Known rows, with every step that occurs:
tamikom-lupoge-bipa-vofopab-gulu: [ -6.6   1.9 -32.3 -26.6 -28.1  14.8  36.2  11.8  38.8 -44.9  22.8 -28.7
  18.9  15.3  69.0 -14.3  13.6  -8.5 -25.9  -8.1  -0.4  52.4  29.6 -54.6
  40.1  45.5  28.8  11.1 -13.1  14.0  -3.1 -23.7]
rokuze-lupoge: [ 13.3   3.9 -30.6 -20.9 -36.9   3.7   5.0  -4.7  27.0 -45.4  37.8 -35.2
  10.5 -21.7  31.6  -3.2   9.1  -7.6  19.2   0.0 -13.1  -3.0  37.9 -53.6
  17.4  19.6  20.7  -2.4 -15.0 -38.7  -4.8  -3.1]
rokuze-vofopab-gulu: [ 46.5 -20.7   0.1  -3.1 -36.4  -9.5  40.7  10.8   5.5 -46.9  13.0  -0.5
  17.5 -11.7  48.1  -5.5   4.3  12.3 -44.4  -7.6  -5.6 -28.8  32.5 -49.9
   9.9  24.4  33.2  13.0 -30.5   3.1  17.1  -0.7]
kezi-vepoz: [ 14.6 -35.1  -4.3 -14.4 -25.6  10.0   2.4   3.8  40.4 -54.9  11.6 -16.7
  -0.8  -4.2  33.8 -13.1  35.7   7.9  30.5  20.2 -24.3 -26.2  36.5 -33.1
  -6.5  -9.6   9.0  17.5 -24.7 -15.8 -14.0  17.0]
tamikom-lupoge-vevap-vofopab-bipa: [-31.1  23.7 -25.1 -18.3 -34.2  34.1  33.5  -2.8  43.3 -38.7   9.8 -23.5
  15.5  37.2  35.2  -6.2  52.5 -26.9  -6.1  -6.3  -4.1  37.5  25.4 -53.6
  21.2  19.9   4.8   2.4  -1.3  25.2 -21.3 -23.0]
kezi-vepoz-lupoge-tamikom: [-22.5 -12.6  -7.7 -18.1 -28.4  -3.5 -18.7  -6.5  61.8 -78.1   9.2 -24.7
   5.1  10.6  84.7  -8.9  26.1  -9.5  13.6  17.4 -15.6 -65.5  31.3 -26.6
  33.3   7.2   0.5   2.3 -23.9 -35.6 -43.3  19.7]
tamikom-lupoge-rokuze-vofopab: [  7.0   8.0 -21.7 -19.3 -39.2   7.4  17.6  -4.0  26.5 -54.2  23.0 -56.6
  35.4  18.6  39.9  -1.3   9.5   0.5 -17.0 -11.8  -1.7  17.5  30.5 -66.4
  50.2  18.3  18.3  -2.2  -6.7 -34.2  -9.9   0.7]
bipa-vofopab-vevap-lupoge: [  4.8  -8.2 -28.5 -18.9 -26.4  17.5  40.3  -0.2  33.4 -64.1  33.9   2.0
  20.5 -19.9  46.6 -10.5  12.1 -16.1  -8.6   2.6 -24.8  25.8  34.7 -73.1
  10.7  36.8  11.3  -3.0   7.0  20.3   2.4 -20.7]
rokuze-lupoge-gulu-vofopab: [  6.2  -1.2 -22.8 -17.8 -37.7  -8.4  16.3  -9.4   4.8 -48.4  42.9   1.5
  34.5   6.2  56.9  -1.6  37.8   1.6 -12.1  -9.9 -11.2  -7.6  50.7 -67.9
  18.4  33.9  40.3   5.6 -27.9 -25.2  14.5  -1.1]
lupoge-vevap-vofopab: [ -7.9  -9.8  -4.6  -5.8 -24.0  16.2  36.6  -2.3  20.2 -36.6  14.6  11.1
  28.3  12.3  26.3  -4.1  49.2  -8.8 -15.8   4.9 -11.8   3.9  29.4 -38.6
   1.2  27.0  21.0   1.8  -8.4  22.0  15.0 -16.5]
rokuze-vofopab-bipa: [ 36.5  -1.6  -1.7   1.4 -42.0  16.5  53.2  10.6  -0.5 -34.8  -7.7 -20.7
  26.2  19.4  56.2  -7.1  16.8  -0.2 -16.4 -10.3   8.2  -2.7  26.1 -76.4
 -12.1  10.5   0.9  13.2 -24.6  -4.7 -10.6   3.1]
kezi-tamikom: [ 19.5 -10.4  15.1  -1.7 -34.4   6.0   2.7   9.8  29.3 -57.6  24.1 -22.9
  -0.6 -26.2  27.3  -9.1  29.7  -0.2   9.4  10.9 -13.9 -19.0  37.3 -26.5
   8.7  -8.0 -14.9   2.4 -14.3 -52.6   1.5   3.2]
vepoz-lupoge-vevap: [-27.0  14.7  -9.9 -24.6 -50.8   1.9   4.9  -1.4  28.5 -47.4  44.1 -24.0
  21.6 -25.9  49.3  -9.1  15.5 -33.8  -2.0   1.2 -17.3 -25.9  34.7 -12.2
  25.9  26.4  37.3 -13.7   2.9   1.0  -9.8  -3.9]
vevap-lupoge-gulu-vofopab-bipa: [ 11.0  -2.8 -12.7 -16.6 -30.8  14.6  33.2  -2.3 -22.8 -47.7  37.2   8.5
  33.2  31.3  70.5  -6.5  37.4 -24.3  -9.0  -0.8  -6.7  18.8  51.5 -70.9
   7.2  30.0  11.3  16.5 -22.3  -5.3  31.0 -10.3]
kezi-vevap-lupoge-rokuze-vofopab-bipa: [ 22.8  60.4 -26.2  -7.1 -34.7  15.6  60.1   5.4   1.5 -60.3  36.3 -33.3
  30.5 -37.7  58.1   6.1  30.0 -27.0 -25.8  -2.3  -5.6  16.9  25.9 -83.4
  23.9  19.8  -0.8  15.1  10.8 -10.2 -14.8 -15.0]
bipa-vofopab-vevap-kezi: [ 11.5  -9.6 -21.0   7.5 -16.7  -3.8  54.3   6.2  26.8 -55.3  22.3  33.5
  16.6 -35.8  47.6 -10.9  20.5  -1.4 -25.4  10.6 -19.2  10.2  25.8 -68.2
   1.5  14.2  14.4   0.9   5.1  18.6  13.4 -13.0]
tamikom-lupoge-rokuze-vofopab-vevap-kezi-vepoz: [ -7.1  19.0 -29.7  -3.2 -26.8   2.9  19.0  -9.6  50.0 -64.3  26.6 -20.4
  17.0   0.4  61.0   0.0  40.6   0.2 -24.9   1.4 -13.2   2.6  18.2 -72.8
  46.5  -6.8  15.4   6.7  12.0  -5.4 -22.0   7.7]
kezi-vepoz-lupoge-gulu-vofopab-vevap: [-19.8  -5.0  -1.0 -23.3 -41.0  -5.7   4.0  -6.6  42.0 -61.6  30.2  10.2
  12.9   3.0  81.3 -11.2  50.3 -16.2 -12.4   1.1 -32.5 -43.4  42.7 -37.6
  10.2   9.6  41.9  12.5 -17.8  21.4 -29.6  15.1]
vepoz-lupoge-gulu-vofopab-vevap: [-13.4  10.9   1.6 -25.2 -46.9 -18.5  19.6  -4.5  13.1 -49.7  43.6  12.4
  22.6  -8.1  71.1  -9.8  22.1 -28.5 -32.5 -12.9 -23.1 -31.9  47.0 -35.5
  21.1  29.1  47.5  -2.3 -15.4  13.3  -4.2   1.4]
gulu-vofopab-vevap: [ 21.3 -11.1   5.8 -17.5 -34.7   4.6  47.2   0.8  26.6 -43.8  33.1   6.9
  -0.5  -1.3  30.0 -10.4  26.2 -13.3  -8.8  -5.5 -24.9  -7.4  38.5 -59.1
  -8.5   3.0  13.3  -1.9 -16.4  27.9   4.4   2.2]
lupoge-gulu-vofopab-vevap-kezi-tamikom: [  5.1   5.7  12.9  10.7 -24.2 -23.7  36.0   0.8   7.7 -55.7  42.4  60.6
  13.5 -24.4  64.0  -5.6  61.9  -1.3 -45.2   4.0 -19.2 -20.5  39.9 -49.0
   9.3  -0.2  11.4  13.4  -9.6  -3.3  31.0   0.1]
vofopab-gulu: [ 43.2 -14.9  -4.6 -18.2 -29.8 -14.8  31.5  14.4   4.0 -43.0  30.7   7.1
  -2.3 -37.6  33.2  -9.4  -9.9  -6.2 -28.3   8.6 -25.6 -23.9  40.0 -17.8
   4.2  17.3  27.0  12.5 -24.4   8.5  24.3  -2.2]
rokuze-vofopab-vevap: [ 25.4   2.1   4.9  -7.9 -39.5  -4.6  47.2   2.0  28.0 -43.9  15.7   2.7
  11.7 -22.3  38.7  -6.7  15.1   1.8 -26.7 -11.3 -13.6 -12.9  25.0 -62.0
   2.4  11.6  17.8   0.5  -9.8  15.5  -4.2   1.1]
bipa-vofopab-gulu: [ 33.1 -33.5 -19.5 -10.5 -26.7  -1.5  49.2  17.6  12.0 -56.7  13.8   4.3
  23.5 -21.9  46.8 -11.2  -4.6   6.7 -41.9   5.8 -18.7  -4.1  39.4 -53.1
   2.4  39.8  32.2  11.4 -22.8  19.3  12.9  -9.7]
vepoz-kezi-tamikom-lupoge-vevap-vofopab-bipa: [-15.6  20.0 -16.1   8.4 -32.9  25.3  30.7  11.0  16.3 -53.4   9.9 -35.2
  22.6   8.3  55.8  -0.7  72.2 -30.2 -22.6   9.3  14.7  27.1   8.6 -56.3
  33.1   0.9 -21.1   1.7 -14.2   6.6 -57.7 -17.1]
kezi-vepoz-lupoge: [ -9.5 -20.2  -9.3 -20.2 -38.5  11.0 -20.7   0.4  47.8 -61.9  16.5 -39.7
   5.2   5.7  55.6 -13.1  27.3 -13.4  30.9  13.7 -20.9 -43.1  36.6 -25.9
  13.4  -0.7  24.3   6.4 -21.0 -24.3 -37.4  14.4]

Rows:
[ 14.3 -10.3 -13.2 -15.1 -31.0   4.4  53.1   7.4  36.5 -52.6  16.4  12.0
  16.0 -30.2  37.7 -12.7   7.4  -2.3 -23.5   1.4 -27.1  11.0  31.3 -64.2
  -4.4  25.9  16.5   0.4  -2.8  31.6  -7.1 -10.3]	bipa-vofopab-vevap
[-27.7  19.7 -14.1 -13.8 -43.4  29.0  27.8  -1.5  19.9 -37.7  11.5 -21.9
  35.0  25.1  67.3  -4.8  31.3 -43.7 -17.6  -6.6  -1.7  -7.8  26.0 -41.1
   8.8  30.3  24.9  -1.8  -1.4  28.1 -27.3 -16.3]	vepoz-lupoge-vevap-vofopab-bipa
[  0.8 -12.6 -30.6 -17.8 -18.5  36.0  30.8   3.6   8.8 -46.8  29.7 -25.2
  41.6  24.5  75.0 -10.8  20.9 -16.8   8.1   2.4   6.2  60.7  33.1 -73.8
  24.2  51.4  13.2   7.3  -5.6 -13.3  24.0 -26.7]	vevap-lupoge-bipa-vofopab
[  4.4  29.1 -13.6  23.7 -29.3  14.7  19.2   2.7  16.7 -60.7  17.9 -32.8
  23.7   7.3  67.4   1.4  41.6  -4.5 -27.9   2.2  14.7   9.6  18.3 -77.5
  40.5 -12.1 -20.3   9.1   9.0 -56.3 -10.5  -2.0]	vevap-kezi-tamikom-lupoge-rokuze-vofopab-bipa
[-37.3 -13.4 -12.6 -12.4 -33.5  26.6  -6.6  -7.1  56.6 -58.6  10.5 -20.6
  23.4  27.7  62.5  -6.6  60.1 -17.1   8.3  10.1 -16.7 -31.9  28.8 -32.1
  12.6  15.1  34.2   3.9 -10.9  12.9 -38.3  -0.1]	kezi-vepoz-lupoge-vevap-vofopab
[  2.9  18.3 -21.9 -24.4 -38.9 -14.8  30.5 -13.4  16.3 -47.3  48.9  20.2
  22.1 -18.5  59.9  -0.9  35.7  -7.2 -28.6 -12.7 -24.1  -2.6  45.3 -68.0
  12.9  30.2  40.2   4.1 -13.4   7.9   5.0  -0.9]	rokuze-lupoge-gulu-vofopab-vevap
[ 21.8  -3.0 -25.1 -23.7 -23.7  16.9  11.2  -4.9 -10.5 -54.1  50.4 -36.1
  35.4  -9.9  42.5  -0.1  -6.8 -24.7   0.9  11.4 -16.4  18.1  41.3 -50.3
  33.6  22.8   8.9   1.2   1.7 -34.3  30.9  -5.2]	vevap-lupoge-rokuze
[-15.2  12.5 -10.5 -31.0 -38.5 -13.3  27.4  -6.1  35.1 -52.9  43.3  11.8
   6.1   7.0  42.2 -11.3  40.6 -13.9 -19.8 -12.4 -25.1  13.3  46.1 -48.1
  33.5  18.9  28.0   2.1 -15.4  12.1   3.6  -6.9]	tamikom-lupoge-gulu-vofopab-vevap
[ 52.2  -2.4  -6.5  -8.1 -33.3 -11.4  46.2   7.0 -13.8 -46.3  21.0 -12.7
  43.4 -18.1  59.5   4.3 -14.0   6.7 -70.7  -5.2  -9.1 -19.0  31.1 -56.1
  20.6  26.9  35.7  13.9 -14.6   4.2  20.3   8.3]	lupoge-rokuze-vofopab-gulu
[  3.6   4.0  -8.0 -24.7 -26.6  25.2  45.2  -3.5  18.0 -39.5  48.3  -4.6
  10.0  20.6  66.8  -8.3  33.8 -33.4  -0.9  -9.4  -9.6  35.4  34.9 -70.5
  10.8  24.8  12.6   2.3  -5.0  31.1  17.9 -12.7]	gulu-vofopab-vevap-lupoge-bipa
[-33.0  18.8 -28.0  -7.5 -29.1  -0.9  12.3  -5.7  40.5 -52.0  48.2  -7.4
   1.6 -16.8  26.8  -9.3  47.3 -15.5   5.1  10.8 -12.4  13.1  28.8 -30.0
  43.8   6.6  15.7  -5.9   9.7 -13.7  11.8 -16.7]	tamikom-lupoge-vevap-kezi
[-21.8  21.3 -28.5 -30.7 -31.1  19.4  41.3   4.6  57.8 -41.6  24.6 -22.6
  12.5   6.5  61.5 -15.0  22.7 -16.9 -10.3 -11.0  -8.0  65.9  22.6 -63.8
  35.2  35.2  16.3   2.3   3.7  24.9 -18.9 -21.7]	tamikom-lupoge-bipa-vofopab-vevap
[  0.0  28.5 -15.0 -14.5 -27.5  -7.4  37.5   1.7   8.7 -68.7  58.4  10.5
  13.9 -35.9  41.2  -3.6  65.9 -17.7  -5.6   3.1 -21.1   2.6  49.9 -56.5
  26.6  27.2  19.7  13.1 -12.9 -15.7  21.4 -21.2]	kezi-vevap-lupoge-gulu-vofopab
[  9.0  37.1 -34.2 -16.0 -20.8  10.5  61.1  16.1  24.1 -61.0  47.6  -5.9
  14.4 -50.3  69.4  -4.9  37.6 -24.4 -28.5   3.4 -10.1  37.3  30.1 -59.8
  28.4  51.0  22.8  20.5   0.8  18.6   7.8 -37.2]	kezi-vevap-lupoge-bipa-vofopab-gulu
[  5.9  22.0 -12.0 -31.8 -28.3 -14.0  27.9  -8.1   9.2 -50.4  56.1  35.3
  10.3 -48.0  50.2  -7.4  14.9 -27.4 -19.4   4.7 -36.6   9.6  42.4 -33.7
  19.1  28.2  20.2   7.5   1.4  15.6  30.4 -12.0]	vofopab-vevap-lupoge-gulu
[-20.7   2.1 -19.3  17.9 -16.0  18.9  11.4   8.8  41.9 -63.2  25.5 -17.9
  15.9  11.6  68.1 -10.9  56.1   0.6  -0.5   8.6  13.9  36.3  22.4 -63.8
  44.6   8.7  -9.6   4.9   2.9 -52.3   3.4 -21.1]	vevap-kezi-tamikom-lupoge-bipa-vofopab
[ -8.6  31.1  -2.0  13.3 -33.0 -20.7  22.7  -5.1  41.7 -65.1  29.7  29.9
  11.8 -27.5  63.3  -4.1  59.1   7.5 -46.1  -6.8  -5.9  -6.9  23.9 -59.1
  43.2   2.5  10.1   5.5   4.2 -22.7   4.2  -8.1]	rokuze-vofopab-vevap-kezi-tamikom-lupoge-gulu
[  7.3  -6.5 -14.4 -23.1 -25.2  -6.5   7.7  -5.7 -11.2 -51.8  48.9  12.9
  28.5 -11.5  48.8  -7.5  19.7 -15.6   1.1   9.8 -19.8   9.3  51.3 -34.6
  28.5  32.3  22.0  10.3 -18.4 -33.3  43.6 -12.9]	vevap-lupoge-gulu
[ 11.1  -8.7  -6.9 -21.0 -30.4  18.0  34.5  -6.5  22.1 -54.2  48.3  -3.2
   3.2   8.8  38.9  -7.8  30.8 -26.9   3.8  -3.9 -21.6  11.0  42.6 -70.1
   8.5  14.0   8.3  -5.5  -7.5  18.1  14.4  -8.3]	gulu-vofopab-vevap-lupoge
[ 18.2   9.6  -6.6  -0.4 -18.6 -18.5  40.2   3.1  18.4 -41.0  39.8  35.6
 -10.8 -53.0  34.7  -9.5  14.8 -16.0 -12.6  14.3 -24.4  -8.9  25.7 -34.6
   5.1 -10.2   6.8   3.5   4.6   8.7  22.9  -5.2]	vofopab-vevap-kezi
[ 13.4  12.5  -7.6 -14.5 -35.0 -10.6  36.9  -9.5  10.2 -53.4  34.1  26.8
  28.3 -20.2  62.4  -3.7  26.2  -6.8 -36.1 -11.0 -15.6   2.3  34.5 -64.8
  23.9  33.4  27.4   6.7  -5.1   8.5  21.7  -9.8]	rokuze-vofopab-vevap-lupoge-gulu
[ -9.5  10.2 -29.2  -2.8 -23.7 -14.0  18.7 -15.2  29.9 -58.9  46.1  38.0
  16.6 -13.5  79.2  -0.5  71.2   2.7 -19.2   3.6 -24.4 -17.9  38.6 -75.5
  15.1  11.4  37.0  18.6 -10.5   2.9  -1.5   5.3]	rokuze-lupoge-gulu-vofopab-vevap-kezi-vepoz
[ 42.6  15.3  -8.5  -4.3 -39.3  11.8  57.2   7.5 -21.7 -34.7   3.7 -28.1
  49.2   8.0  65.9   1.8  -3.0  -4.6 -47.3  -8.2   2.8   1.8  24.1 -81.0
   3.7  14.6   5.6  14.8  -5.9  -3.4  -2.4  12.4]	lupoge-rokuze-vofopab-bipa
[ 29.4  29.2 -18.8  10.7 -20.7   4.3  72.6  23.6 -10.8 -41.9   2.2 -11.6
  14.9 -28.2  38.4   0.2  53.8 -28.5 -21.0  14.3   8.9  13.7   9.0 -68.4
   2.2   1.8  -7.6  15.1 -32.5  21.8 -50.7 -21.4]	vepoz-kezi-vevap-vofopab-bipa
[-16.5  12.7 -34.1 -12.6 -30.9  21.0  19.8 -13.3  34.2 -42.4  29.5 -13.8
  31.5   4.3  38.0   3.4  47.4 -10.2  -6.6  -3.6  -8.2   6.4  29.2 -61.6
  15.7  37.0  30.4  -5.3  -3.4   1.9  -4.5 -18.0]	rokuze-lupoge-vevap-vofopab
[ -7.0   5.7 -11.7   5.6 -22.5  -8.9  30.8   1.0   7.9 -42.0  43.1  30.0
  13.2 -43.6  35.5  -6.6  43.9  -8.6 -11.3  20.3 -14.1  -8.5  27.6 -23.5
  10.4   5.4  18.2   2.5   5.9  -1.7  37.4  -7.4]	lupoge-vevap-kezi
[ 20.2  22.8 -28.2  -5.5 -23.9  -7.8  38.1  15.1  -4.8 -64.8  51.8 -28.0
   7.8 -70.0  30.9  -1.8  42.6 -34.5   7.7  22.6  -4.9  10.5  21.6 -47.7
  36.2  10.6   0.8   2.9 -17.9 -14.4 -22.6 -20.8]	vepoz-kezi-vevap-lupoge
[ -6.5   7.0 -14.5   5.2 -27.9   4.3  22.1  10.7  25.8 -65.7  25.7 -17.9
  16.5 -15.1  50.0   0.8  60.7 -20.4 -44.8  11.8   3.3   6.8  14.8 -36.5
  49.7  13.0   4.8   0.1 -19.6  14.1 -37.6 -19.7]	vepoz-kezi-tamikom-lupoge-vevap-vofopab-gulu
[ 14.3  -9.5 -32.3 -21.2 -17.9  26.7  41.0   8.0   0.6 -49.0  35.3 -10.4
  34.3   7.2  84.3  -9.1   9.5 -18.9 -20.9   1.7   0.0  51.7  34.6 -65.0
  26.5  57.1  24.6  15.0  -8.4  11.0  31.9 -28.0]	vevap-lupoge-bipa-vofopab-gulu
[  1.4  14.1 -26.9 -20.0 -26.1 -12.3   4.1 -12.2  40.6 -62.8  29.4 -16.4
  12.9 -14.0  63.7   1.4   7.0  -3.3  -2.3   4.5  -8.6 -27.1  31.9 -56.2
  38.9  29.4  -5.4  -7.7 -18.0 -50.8 -10.6   2.6]	rokuze-lupoge-tamikom
[ -7.4  -1.3 -20.3   2.8 -27.8  15.0  21.6  18.4  21.7 -61.1  18.8 -49.6
  29.8  -0.6  71.3  -9.1  48.9 -11.8 -11.4   8.6  21.4  49.9  11.9 -63.3
  49.9  17.4  -8.8   0.5 -22.0 -23.4 -46.0 -15.5]	vepoz-kezi-tamikom-lupoge-bipa-vofopab
[ -4.0   3.0  -8.0  10.3 -33.1  -2.3  18.9  -4.8  46.9 -62.2  17.4   4.0
   9.2  -9.3  76.5  -6.4  42.5  -4.9 -15.1   1.4  -8.7 -40.8  18.4 -61.4
  18.2  -1.8  26.9   3.4  -0.1   1.5 -28.1   6.9]	rokuze-vofopab-vevap-kezi-vepoz-lupoge
[ 34.7  16.8  -3.5 -12.3 -36.9  -6.3  52.4  -1.7   6.4 -43.1  24.0  -6.8
  36.1 -27.4  52.5   2.6  -3.6  -2.6 -55.4  -8.8 -17.4  -5.7  23.3 -66.3
  15.5  14.7  21.4   3.2   5.9  13.4   1.9   9.7]	lupoge-rokuze-vofopab-vevap
[-34.8  -3.1 -10.9 -22.3 -43.2  11.9  -9.9  -4.1  54.5 -60.3  29.0 -26.4
  10.0 -11.5  61.9 -10.6  45.7 -19.2  13.7  14.0 -25.6 -41.8  32.3 -16.6
  14.4   6.6  31.8   4.6  -1.6   8.1 -38.1  11.8]	kezi-vepoz-lupoge-vevap
[  2.3  -8.8   0.3   2.1 -18.2 -21.8  36.4  -3.9  14.3 -53.3  34.3  64.6
  10.0  -7.2  68.9  -8.5  69.6   4.3 -29.7  11.3 -27.2 -24.6  39.5 -52.8
  -1.1  -1.2  28.3  24.5 -18.2  22.8  18.9   9.2]	lupoge-gulu-vofopab-vevap-kezi-vepoz
[ 37.0  -6.6  -4.8  -5.5 -34.4   0.5  36.9   2.3  -9.0 -43.0  16.3 -29.5
  49.8   0.1  47.2   2.1  -1.5   8.4 -37.7  -4.4  -2.4  -7.6  29.7 -68.6
  19.2  17.7  21.0   5.0 -11.8 -23.5  12.9  11.0]	lupoge-rokuze-vofopab
[-32.6  12.2 -37.0  -7.9 -15.4  20.1  28.5   0.9  70.7 -53.1  21.1  -4.2
   7.2  14.5  81.0 -14.7  54.2  -6.4  -0.4   6.0  -6.1  51.0  15.4 -67.1
  33.5  15.0  13.4  14.4   5.6  17.3 -24.9 -15.4]	tamikom-lupoge-bipa-vofopab-vevap-kezi-vepoz
